What can hang from each mark:
fisi: disim ziva
bubus: tobif
ziva: bira fisi nibo tise tobif
nibo: poted ziva
tise: ziva
bira: nada
poted: nibo tobif
nada: bira
tobif: bubus

Every row comes from one small tree of marks. The marks that hang from a mark follow it in brackets, in alphabetical order. Every link used is in the known rows. Which tree was each row made from?
Known rows:
fisi{ziva{bira{nada} tise}}:  2.75  0.72 -0.31  0.92  1.11  2.76 -2.65  2.97 -1.56  4.84 -1.89  3.61 -2.28 -2.57 -1.10 -0.33 -3.90  1.59 -0.41  0.13 -0.41  0.89 -0.21  1.61 -0.01  2.40
poted{nibo}: -0.85 -1.52  1.50  0.15 -0.10  0.78 -0.87  2.60  0.83 -0.08 -1.72 -0.21 -1.26  0.52  0.45  4.23 -3.47  0.45 -2.27  1.17  1.04 -1.53 -0.27 -0.13 -1.03  0.40
nibo{poted{tobif} ziva}: -0.92  0.47  2.20  1.53  0.38  4.19 -0.19  0.63 -3.67 -3.12  1.78 -2.90 -0.82  3.15 -1.39 -0.46 -4.78  1.31 -1.02  0.85  1.58  4.52 -2.07  2.33 -1.71 -0.19
ziva{tobif{bubus}}:  0.03  3.49  0.65  0.36  2.02  2.12 -1.00 -0.94  1.59 -0.78  4.22 -0.83 -0.68 -1.53 -1.81 -1.59  2.72  1.95  2.18  2.14 -0.21 -0.80 -0.30 -1.85 -1.47 -1.20
tobif{bubus}: -1.90  1.72  2.33  1.31  1.13  0.51  0.34 -0.07  1.55 -3.96  2.07  0.11 -0.50 -1.00  0.07 -0.91  0.18 -0.09  0.51  1.03  0.49 -1.59  0.92  1.29  0.53 -1.07
tise{ziva{bira{nada} fisi}}:  0.67  1.59  3.38  2.98 -0.98 -0.13  0.69 -0.24 -3.79  2.16  3.65  1.11 -1.01  1.24 -5.28 -2.35  1.03 -0.87  1.68 -0.01  2.13 -1.97 -3.56 -4.25 -0.49  0.70
nada{bira}: -3.28 -1.49 -1.50 -0.99  0.28 -2.42 -1.38  1.10 -0.22 -2.59  0.79 -0.19 -0.93  0.37  1.82 -1.15  0.89  1.27 -1.43 -0.43 -0.89 -0.36 -0.42  0.35 -0.06  0.04
fisi{disim ziva{bira nibo{poted}}}:  1.65 -1.60 -2.18  0.73  2.65  2.95 -2.13  1.63  1.60  0.94  0.84 -0.61  0.58 -1.37 -1.79  0.49 -2.75  3.99 -3.97  0.59 -1.30  3.52 -1.93 -6.18 -1.11  0.39
bira{nada}: -0.13  0.35 -0.32 -1.12 -0.25  1.20 -2.04  0.09 -2.63  3.84 -1.40  0.20 -1.41 -2.47 -1.09 -1.12 -2.65 -1.76  2.34  0.81  0.03 -0.57 -0.39  0.64 -0.69  0.86
tise{ziva{nibo}}:  4.47  0.19 -2.10  3.42  3.41  0.03 -0.44  2.21 -0.59  0.12  2.98 -1.90  0.82  1.97 -5.68  1.14  0.59  2.18 -0.89 -1.94  0.62 -2.85 -2.42 -3.50  0.00 -1.63
bubus{tobif}: -0.26 -0.46  0.34  1.57 -0.38  0.09 -1.01 -0.97 -2.35 -0.43  2.27 -2.34  1.71 -0.86 -1.03 -0.58 -0.85  0.62 -0.51 -1.47  1.92 -2.00 -1.70  1.03  1.21 -2.24
poted{nibo tobif}: -2.11  0.20  3.54  2.38 -1.58  1.59 -1.17  0.82 -1.17 -1.04 -1.00 -1.28 -1.17  1.91 -0.49  6.59 -6.27  1.96 -1.15  1.24  2.15 -0.69 -0.88  2.92 -2.46  2.02
ziva{bira nibo{poted} tise tobif}:  6.65  3.66  0.54  2.80  4.88  1.56 -2.01  1.04 -0.66  1.78  4.80 -0.92  2.10 -0.98 -5.53 -3.86  1.20  8.69 -0.26  0.38 -2.61  1.22 -3.62 -7.01 -4.92 -0.59
poted{nibo{ziva{tise}} tobif}: -0.33  1.07  3.73  3.50  2.13  4.63 -0.35  2.56 -2.08 -2.12 -0.66 -1.20 -2.34  4.05 -2.73  6.12 -8.40  3.91 -2.03  1.83 -0.33 -1.26 -1.34  5.44 -2.70 -0.14
poted{nibo{ziva{tise}} tobif{bubus}}: -1.90  2.62  5.56  4.50  2.96  5.00 -0.21  2.42 -0.91 -5.20  0.81 -1.18 -2.90  3.27 -2.78  5.42 -8.28  3.84 -1.45  2.61  0.07 -2.36 -0.55  6.30 -2.23 -0.99
poted{nibo{ziva} tobif{bubus}}: -3.30  1.09  5.56  3.58  1.60  4.65 -1.09  1.05 -0.27 -5.25  0.97 -1.97 -2.77  3.30 -1.29  5.95 -8.32  2.08 -1.43  3.21  1.64 -1.41 -0.05  4.60 -1.71 -0.17
fisi{ziva}:  1.33 -1.18 -2.44 -0.56  0.39  1.50 -1.59  2.65  0.87  2.23 -1.34  1.81 -1.20 -0.73  0.83  1.53 -1.48 -0.28 -2.13 -0.92  0.63  1.85  0.62  1.27  1.26  1.92
nibo{ziva{bira{nada} fisi{disim}}}: -1.69  0.04  3.55  0.35  1.92  3.90  0.38 -2.74 -2.21  0.23  2.34  0.26 -1.97  2.15 -3.24 -3.10 -3.19  0.05  0.40  3.73 -2.29  0.38 -1.88 -3.65 -1.12 -0.87
tise{ziva{nibo{poted}}}:  4.10  0.47 -1.80  3.24  2.65  0.09 -0.07  3.51 -1.55 -0.47  3.44 -2.73  1.25  1.68 -5.42 -0.32  0.69  2.23 -1.84 -2.35  1.65 -0.82 -3.58 -4.23 -0.80 -1.66
tise{ziva{bira nibo}}:  4.40  0.08  0.40  4.27  2.40 -0.07 -0.72  0.53 -0.48  0.07  3.31 -1.29  0.39  1.76 -5.33  0.51 -0.14  3.11 -0.58 -0.89  1.08 -2.36 -2.23 -5.76  0.07 -0.69
poted{nibo{ziva{fisi}} tobif{bubus}}: -3.90  1.91  7.07  3.39  1.06  3.40  0.07  0.42 -0.80 -5.46  2.60 -1.09 -2.26  4.62 -2.07  3.88 -6.77  1.66 -1.34  2.74  1.33 -1.37 -0.76  3.49 -2.13  0.41
fisi{disim ziva}: -0.59 -0.96 -3.49 -0.73  1.77  3.51 -0.27  1.98  1.91  1.44 -0.83  0.48 -1.25 -1.16 -0.39  2.29 -1.61  0.64 -2.60  0.54 -1.85  1.63 -0.82 -0.85  0.21 -0.48
tise{ziva{bira{nada} tobif{bubus}}}:  1.53  3.02  1.85  3.13  1.18  3.15 -1.45 -0.23 -2.21  1.99  5.10 -0.97 -2.46 -1.53 -5.48 -1.43  0.95  1.16  3.58  2.30  2.12 -2.60 -2.48 -4.27 -1.06 -0.77
tise{ziva{tobif}}:  2.99  1.99 -1.56  2.05  1.55  2.01  0.24  1.45 -1.30  1.83  4.43 -1.61 -0.90  0.82 -5.20  0.23  3.38  1.37  1.60 -0.12  1.16 -1.66 -3.10 -3.28 -0.96 -1.79

Write each row's tree:
-3.40  1.74  5.34  3.32 -0.88  2.06 -0.97  0.85 -0.07 -4.17  0.69 -1.28 -1.53  1.07 -0.32  6.07 -6.11  1.87 -0.53  1.96  2.33 -1.81 -0.06  3.82 -2.22  1.26 => poted{nibo tobif{bubus}}
 5.62  1.95 -2.97  2.89  4.40  1.42 -1.24  1.59 -0.35  2.07  5.24 -2.70  0.62  1.45 -7.22  0.32  2.64  3.84  0.43 -1.02 -0.24 -2.54 -3.15 -5.67 -1.56 -1.91 => tise{ziva{nibo tobif}}
 2.18  0.53  2.97  3.31  0.35 -0.19 -2.32 -1.51 -1.43 -1.15  2.33 -2.12  2.28  0.69 -1.89 -0.92 -3.38  5.10 -0.93 -0.19  1.24  2.93 -1.86 -4.78 -2.58  2.02 => ziva{bira nibo{poted{tobif}}}
-0.64  1.67  2.73  3.44 -0.21  0.64  2.96 -0.69 -1.45 -0.89  5.01  0.19 -0.12  2.65 -5.14 -1.24  2.52  0.86 -0.25  0.76  0.41 -1.74 -4.47 -5.94 -0.76 -1.30 => tise{ziva{bira fisi{disim}}}
 3.49  4.02  1.80  2.06  2.39  2.19 -0.72 -0.80 -0.52  2.34  3.11  1.42 -0.42 -1.26 -3.33 -2.10  1.86  5.83  1.80  1.95 -2.53 -0.32 -2.02 -3.00 -3.14 -0.27 => ziva{bira tise tobif}
 5.16  5.20  1.85  3.92  6.79  1.75 -2.13 -0.42  1.96 -0.70  5.77 -0.09  0.93 -1.23 -5.70 -3.07  1.01  8.74  1.19  1.50 -3.66 -2.52 -1.40 -5.11 -3.33 -1.61 => ziva{bira nibo tise tobif{bubus}}
 1.77  1.12  3.74  0.95  0.40 -1.79 -2.14 -1.09 -3.09  2.06  3.38  0.40  1.97 -0.01 -3.92 -5.90 -1.23  1.91 -0.32  0.07  0.30  1.85 -2.91 -7.87 -3.23  2.61 => ziva{bira{nada} fisi nibo{poted}}
-2.31  1.79  3.57  2.40  1.03  4.43 -0.04  0.66 -2.72 -5.58  2.86 -2.87 -0.89  2.57 -1.29 -0.99 -4.67  1.20 -0.69  1.54  1.89  3.65 -1.56  3.08 -1.50 -0.99 => nibo{poted{tobif{bubus}} ziva}
 5.67  1.55 -0.55  3.70  3.47  1.38 -1.91 -0.04 -0.59  2.05  5.61 -1.97  0.14  1.11 -6.85 -0.32  1.92  4.86  0.67  0.26  0.66 -1.95 -3.24 -8.11 -1.58 -1.02 => tise{ziva{bira nibo tobif}}
 1.76  1.12  0.48  0.97  3.50  3.66  1.22  4.05 -2.61 -2.35  1.12 -0.78 -0.68  2.01 -2.43 -2.82 -2.32  2.20 -2.44  0.20 -1.03  2.50 -2.58  2.01 -1.59 -2.49 => nibo{poted ziva{tise}}
 4.29  3.43  3.49  2.69  3.81 -1.44 -1.13 -0.42 -2.42  2.81  2.83  2.58  1.54  0.32 -6.14 -4.90 -1.34  4.62  0.41 -0.34 -3.65 -2.24 -2.74 -4.43 -3.40  1.40 => ziva{bira{nada} fisi nibo tise}
 1.38  0.32  1.47 -0.23  2.65  5.39 -3.07 -2.38 -2.08  2.96  2.03 -0.96 -2.90  0.19 -2.90 -2.32 -3.19  1.81  2.42  4.08 -1.05  0.83 -0.64 -3.28 -1.28 -0.21 => nibo{ziva{bira{nada} tobif}}
-2.39 -1.30  2.63 -0.03  2.43  3.20  0.86  1.68  0.57 -2.01  0.55 -0.50 -2.01  3.49 -1.94  2.73 -4.00  0.48 -3.48  2.84 -1.55 -1.41 -1.95 -1.64 -1.60 -1.63 => poted{nibo{ziva{fisi{disim}}}}
-0.08  1.80  1.12  0.01  3.42  5.01 -0.85  1.38 -0.85 -2.95  4.57 -2.62 -1.41  0.86 -2.43 -3.56 -0.13  1.57 -0.47  2.53  0.53  3.21 -1.88 -1.46 -1.75 -2.45 => nibo{poted ziva{tobif{bubus}}}
 4.90  1.21  0.20  1.37  3.60  0.92 -3.59 -3.04  1.19  2.45  4.19 -1.36  1.19 -0.60 -3.60 -1.71  0.89  6.34  0.92  1.55 -1.68 -0.07 -0.97 -8.84 -2.73  0.66 => ziva{bira nibo tobif}
 5.44  1.72 -0.20  3.55  2.64  1.39 -1.65  1.19 -1.48  1.32  5.92 -2.72  0.78  0.74 -6.50 -1.61  2.29  4.74 -0.06 -0.03  1.78  0.15 -4.43 -8.77 -2.24 -0.96 => tise{ziva{bira nibo{poted} tobif}}
 1.99  1.67 -4.40  0.34  6.24  4.39 -2.48  1.56  4.01  0.86  3.39 -1.49 -0.41 -1.75 -3.80  1.05 -0.21  4.72 -1.76  1.47 -3.55  0.39 -1.11 -4.83 -1.70 -1.64 => fisi{disim ziva{nibo tobif{bubus}}}
-0.50  3.02  2.65  0.37  4.05  3.52  0.43 -1.18  0.22 -2.37  5.99 -0.27 -1.33  3.15 -3.83 -3.71  1.36  1.22  0.57  2.49 -1.63 -0.21 -1.30 -2.00 -1.48 -1.81 => nibo{ziva{fisi tobif{bubus}}}
 3.18  0.22 -5.84 -0.37  5.45  4.10 -2.68  1.50  3.03  3.33  2.09 -1.27 -0.05 -1.35 -3.73  1.52 -0.29  4.77 -2.00  0.74 -4.03  1.28 -1.69 -5.58 -2.08 -0.94 => fisi{disim ziva{nibo tobif}}
 3.69  1.67 -0.12  3.56  3.05 -1.58  1.32  1.74 -1.13 -0.04  5.15 -0.46  1.55  3.78 -6.74 -1.04  2.62  1.67 -1.22 -2.61  0.25 -3.04 -3.63 -4.81 -0.97 -0.98 => tise{ziva{fisi nibo}}
 1.16  2.28  2.18  1.33  4.21  2.06  2.37  1.32 -1.63 -1.69  2.46  1.50 -0.63  4.27 -3.99 -2.59 -0.68  1.75 -1.28  0.20 -3.21 -0.89 -2.05  1.69 -1.26 -1.94 => nibo{ziva{fisi tise}}
 0.76  1.54  2.04  1.13  5.00  4.91 -0.91  3.51  0.86 -1.81  1.49 -0.47 -2.97  1.71 -3.03  2.76 -3.89  3.48 -1.93  3.22 -1.63 -2.79 -1.06  1.15 -2.20 -2.48 => poted{nibo{ziva{tise tobif{bubus}}}}
 1.02  2.01  4.26  1.41  3.10  2.96  0.47 -0.48 -3.43  0.92  2.04  2.33 -1.70  2.46 -4.21 -3.99 -3.11  1.38  0.49  1.89 -2.61 -0.59 -1.94 -0.13 -1.45 -0.30 => nibo{ziva{bira{nada} fisi tise}}
-1.33 -1.40  3.30  0.06  1.71  2.06  0.28  2.08  0.02 -1.51  0.33  0.13 -1.91  3.98 -1.27  2.45 -3.92  0.24 -3.31  2.06 -0.09 -1.38 -0.92 -0.57 -1.01 -0.30 => poted{nibo{ziva{fisi}}}
 0.38  1.77  0.74  0.31  4.54  4.87 -0.98 -0.66  0.65 -2.04  4.09 -1.69 -2.21  1.49 -2.62 -1.58 -0.52  1.89  0.85  3.06 -1.29 -0.06  0.08 -0.70 -0.65 -2.71 => nibo{ziva{tobif{bubus}}}
 1.01  3.59  5.39  2.70  0.24 -1.28  2.56 -0.67 -1.56 -0.41  2.85  3.80  0.75  1.69 -2.84 -3.83  1.72  3.08 -0.41 -0.04 -1.89 -0.97 -2.46 -1.80 -2.23  0.81 => ziva{bira fisi tise}
 2.33  3.77  0.42  2.15  5.22 -0.65  2.68  2.79 -0.59 -1.76  4.49 -0.31  3.60  2.00 -6.47 -4.25  1.66  5.61 -3.14 -1.70 -5.17  0.01 -5.50 -4.57 -4.76 -2.54 => ziva{fisi{disim} nibo{poted} tise}
-0.27  3.77  4.17  3.02  1.74  2.96  2.43  2.02 -4.76 -3.37  3.63 -0.45  0.29  4.88 -4.34 -3.07 -2.61  2.77 -1.47 -0.34 -0.53  3.45 -4.18  3.23 -3.59 -0.45 => nibo{poted{tobif} ziva{fisi tise}}
 1.62 -1.14 -4.60 -0.10  3.67  2.68 -1.56  3.44  1.77  0.86  0.34 -1.27  0.68 -1.12 -2.13  0.90 -1.99  3.01 -4.34 -0.54 -1.99  3.08 -2.06 -4.02 -1.14 -0.68 => fisi{disim ziva{nibo{poted}}}
 1.97  5.84  0.53  1.88  4.31  2.60  0.44  1.56  0.71 -0.92  4.16  0.62 -0.61 -1.62 -3.95 -2.19  2.76  4.40  1.60  1.20 -2.87 -2.29 -1.51  0.78 -2.88 -2.52 => ziva{tise tobif{bubus}}
 1.95  3.22  0.18  1.97  1.00  0.51  1.62  0.99 -1.81  1.62  6.49 -0.29 -0.09  2.45 -6.37 -1.82  5.36  1.04  1.06 -0.54  0.96 -1.74 -4.41 -4.63 -1.92 -0.93 => tise{ziva{fisi tobif}}
-0.74  7.50  2.01  1.82  4.80  2.48  3.38  0.07  0.99 -2.04  7.19  0.96  0.62  0.20 -6.24 -4.32  5.12  4.64  1.16  1.82 -5.47 -2.58 -4.34 -2.42 -4.69 -3.40 => ziva{fisi{disim} tise tobif{bubus}}
 4.44  1.66 -2.44  0.02  3.73  0.85 -2.79  0.87  0.00  1.90  4.35 -3.03  2.33 -0.66 -3.95 -2.67  1.85  4.93 -0.51 -0.27 -1.03  1.93 -2.73 -6.77 -3.65 -0.55 => ziva{nibo{poted} tobif}
-1.07  3.16  3.30  0.21  0.43  1.48  0.92 -4.51  0.26  1.08  6.35  0.44  0.29  0.68 -3.49 -3.87  4.37  3.37  1.58  3.50 -2.69  0.82 -3.75 -9.16 -3.88 -0.18 => ziva{bira fisi{disim} tobif}
 2.00 -1.31 -2.67  0.31  3.36  3.60 -3.67  0.41  0.96  3.94 -0.74  0.25 -0.98 -2.54 -2.54  1.10 -4.64  2.90 -1.63  1.43 -2.43  1.07 -0.93 -5.12 -0.74  0.87 => fisi{disim ziva{bira{nada} nibo}}
-0.08 -0.11  2.45 -0.38  2.54  3.19 -0.62  1.44  0.22  0.13  2.10 -0.23 -2.12  3.42 -2.49  1.87 -2.31  1.46 -2.21  2.74 -0.54 -1.14 -1.62 -2.42 -2.43 -0.60 => poted{nibo{ziva{fisi tobif}}}
 4.77  3.10 -0.88  2.96  3.93 -0.29  0.23  1.06 -0.91  1.72  7.22 -1.48  1.45  3.03 -8.16 -1.80  4.57  3.38  0.12 -1.53 -0.52 -2.61 -4.33 -7.01 -2.55 -1.13 => tise{ziva{fisi nibo tobif}}
 5.44  5.63 -0.02  1.53  5.50 -0.68  0.44  2.63 -1.06  1.35  6.68  0.01  3.47  1.51 -7.46 -5.86  4.50  6.68 -1.13 -1.78 -3.96  0.38 -5.47 -5.70 -5.96 -0.86 => ziva{fisi nibo{poted} tise tobif}
 0.72  3.51 -0.42  2.08  1.84  1.67  2.58  0.40 -1.18  1.05  6.82 -1.08 -0.23  2.21 -7.06 -1.40  5.35  1.45  0.89  0.47 -0.92 -1.83 -5.46 -5.97 -2.56 -2.57 => tise{ziva{fisi{disim} tobif}}
 3.25  4.20  1.41  1.09  2.09  3.09 -2.35 -0.62 -2.75  5.39  1.91  1.39 -1.56 -2.96 -4.30 -2.92 -0.26  4.35  3.92  2.61 -2.47 -1.07 -2.21 -2.44 -3.49  0.36 => ziva{bira{nada} tise tobif}
 1.43  1.52  4.24  4.08  0.87  0.01 -2.29 -1.56 -0.44 -2.95  3.51 -2.28  1.93  0.26 -2.29 -1.33 -3.20  5.04 -0.59  0.47  1.53  2.12 -1.36 -4.20 -2.28  1.40 => ziva{bira nibo{poted{tobif{bubus}}}}
 1.27  0.42 -0.23 -0.83  2.45  4.69 -0.94  1.20 -1.82 -0.50  3.36 -2.59 -0.93  1.41 -2.27 -3.16 -0.32  1.69 -0.71  1.94  0.22  4.07 -2.57 -2.37 -2.10 -1.75 => nibo{poted ziva{tobif}}
 0.47  0.20 -2.02 -0.35  1.65  5.00 -1.76 -0.44  1.93  3.14  1.68  0.51 -1.71 -2.09 -1.38  0.81 -0.17  3.25 -0.81  2.90 -2.04  2.43 -1.55 -5.42 -1.22  0.31 => fisi{disim ziva{bira tobif}}
 5.45  1.65 -0.91  3.00  3.29  2.04 -3.30 -0.07 -2.24  4.44  4.79 -1.92 -0.71 -0.34 -7.40 -1.05  0.07  3.66  2.31  0.63  0.44 -2.56 -3.26 -7.66 -1.92 -0.16 => tise{ziva{bira{nada} nibo tobif}}
 7.09  4.13 -2.97  1.82  6.97  1.42 -1.62  1.85  0.62  2.39  3.67 -0.83  1.73 -0.26 -6.31 -1.43  1.83  7.57  0.34 -0.87 -5.06 -2.09 -2.37 -3.20 -3.98 -1.84 => ziva{nibo tise tobif}
